Each row was made from one walk, in order. Every step used is in the known rows, and no mark comes twice. Write each row's walk.
In the rows, zero is written as 128.
Known rows:
tosel -> legut -> zivo: [127 121 118  94 122 135 119 135 143  93 123 133 182 153 140 116 146 138
 111]
mupef -> taki -> sini -> tosel: [107  82 125 157 149  56 100 117 129 149 127 151 128 102 118 199 135  64
 139]
pogogu -> taki -> sini -> tosel: [111 105  95 170 168  82 119  92 155 148 133 148 116  87  94 151 147  74
 144]
legut -> zivo: [143 114 127  95 119 128 111 162 139 111 129 131 161 146 146 128 128 100
 120]
zivo -> legut -> tosel -> pogogu -> taki -> mupef: [122 190  98  85 153 120  74  77 151 122 117 126  93 107 153  88 146 193
 118]
mupef -> taki -> pogogu -> tosel: [107 131 111 111 135  67  73 161 130 146 117 158 111  64 121 143 150 130
 124]
tefafit -> legut -> tosel: [138 126 149  47 101 123 115  90 134  95 126 128 142 128 149  80 148 178
 121]
tefafit -> legut -> tosel -> sini: [146 115 149  27 114 106 115  62 151  81 125 126 174 107 136  99 161 164
 126]
tosel -> pogogu: [133 138 135  96 148 121  84 115 142 117 116 122 138 111 123 142 139 148
 133]
tefafit -> legut -> tosel -> pogogu -> taki -> sini: [108 138 142  49 137 102  75  61 177 109 112 139 125  55 125 132 153 164
 140]
mupef -> taki -> sini: [ 88 108 142 148 127  87 113 134 131 153 121 147 112  88 132 217 108  84
 138]
tosel -> legut: [113 136 120 125 134 136 136 102 133 109 121 130 149 133 123 117 147 166
 119]
pogogu -> taki: [121 133  96 127 142 141 140 121 143 150 130 138  97  76 120 119 128 122
 132]
pogogu -> taki -> sini -> tosel -> legut -> zivo: [111  98  87 135 163  90 111  99 171 112 128 153 170 111 106 140 166  83
 127]
legut -> tosel -> pogogu: [147 124 135  61 146 118  63 106 144  99 112 119 157 127 136 117 156 174
 129]
sini -> taki -> mupef: [103 128  87 147 185 127 119 130 126 127 158 133  67  99 147 126 123 137
 126]
pogogu -> tosel -> sini -> taki: [154  75  83  94 195 109  83 103 158 113 151 134 168  73  97 126 173 104
 134]
tefafit -> legut -> tosel -> sini -> taki -> mupef: [122 117 108  46 171 105 107  65 148  80 156 132 113  79 155  97 155 174
 125]
zivo -> legut -> tosel: [142 153 139  91 106 120  99  95 132 110 118 125 165 181 148  83 146 170
 115]
sini -> taki -> pogogu -> tosel -> legut: [ 97 134  84 114 187  95  70 119 153 102 136 156 144  78 101  91 189 184
 120]
tosel -> pogogu -> taki -> mupef: [108 166  86 124 176 128 103 110 148 140 126 129  56  55 133 132 127 152
 131]

Write each row's walk:
[126 143  99  88 176 103  89  70 145  95 148 129 137 131 154  99 154 168
 119]	zivo -> legut -> tosel -> sini -> taki -> mupef
[119 143 106  91 134  90  71 148 156  87 115 151 185 123 118  90 182 153
 108]	taki -> pogogu -> tosel -> legut -> zivo
[ 87 147 111 119 171  95  88 146 141 121 142 154 103  83 126 121 143 155
 132]	sini -> taki -> pogogu
[131 110 103 137 155 104 125  85 132 105 128 134 163 147 108 101 173 147
 121]	sini -> tosel -> legut
[143 137 157  17 120 116  72  79 148  85 113 122 153 110 144  96 159 197
 127]	tefafit -> legut -> tosel -> pogogu
[118  92 120 137 150  78  99 105 156  90 126 144 201 161 115 148 167  90
 124]	taki -> sini -> tosel -> legut -> zivo
[112  89 132 128 171  49  56 105 142 138 115 145 136  85 113 215 146  85
 145]	mupef -> taki -> sini -> tosel -> pogogu
[ 96 113  88 169 172  89 126  66 161 129 126 151 137  91  89 140 166 113
 134]	pogogu -> taki -> sini -> tosel -> legut
[138 116 100 123 143 128 110 102 140 109 121 130 168 124 103  97 173 157
 116]	pogogu -> tosel -> legut
[118  99 127 172 155  70 108  99 141 126 130 140 147 138 103 161 148  80
 140]	taki -> sini -> tosel
[113 128 120  94 162 104  68  87 174 123 110 136 130  70 118 155 150 139
 143]	legut -> tosel -> pogogu -> taki -> sini
[110 162 124  61 163  71  59  85 160  89 132 149 172 116 134  94 174 184
 124]	zivo -> legut -> tosel -> sini -> taki -> pogogu
[120 149 114 126 139  82  81 141 141 123 121 146 133 101 106 103 163 145
 125]	taki -> pogogu -> tosel
[103 156  79 153 156 134 149 121 134 150 139 135  47  72 137 118 116 132
 126]	pogogu -> taki -> mupef
[139  94 125  15 158 112  98  66 157  79 147 134 165  82 137  99 167 164
 130]	tefafit -> legut -> tosel -> sini -> taki
[151 144 140  68 120 104  99  67 147  96 119 123 198 160 136 100 160 158
 120]	zivo -> legut -> tosel -> sini
[145  94 103 105 146 104 107 118 141  88 129 136 197 166 126 100 172 119
 113]	sini -> tosel -> legut -> zivo
[137  98  66 123 209 102  93 102 148 112 159 131 117  69 114 125 161 115
 129]	pogogu -> tosel -> sini -> taki -> mupef
[139 130 102  60 160 130  75 101 160 121 114 128 127  73 128 111 156 168
 132]	legut -> tosel -> pogogu -> taki
[113 166 133  91 143 100  58  65 174 124 105 135 148 109 125 138 152 156
 134]	zivo -> legut -> tosel -> pogogu -> taki -> sini
[139 126 148  50  94 124 118 134 142  96 131 133 157 133 153 106 131 123
 118]	tefafit -> legut -> zivo
[ 99 142 120 129 165 107  87  98 171 142 114 138 111  55 104 180 132 115
 147]	tosel -> pogogu -> taki -> sini
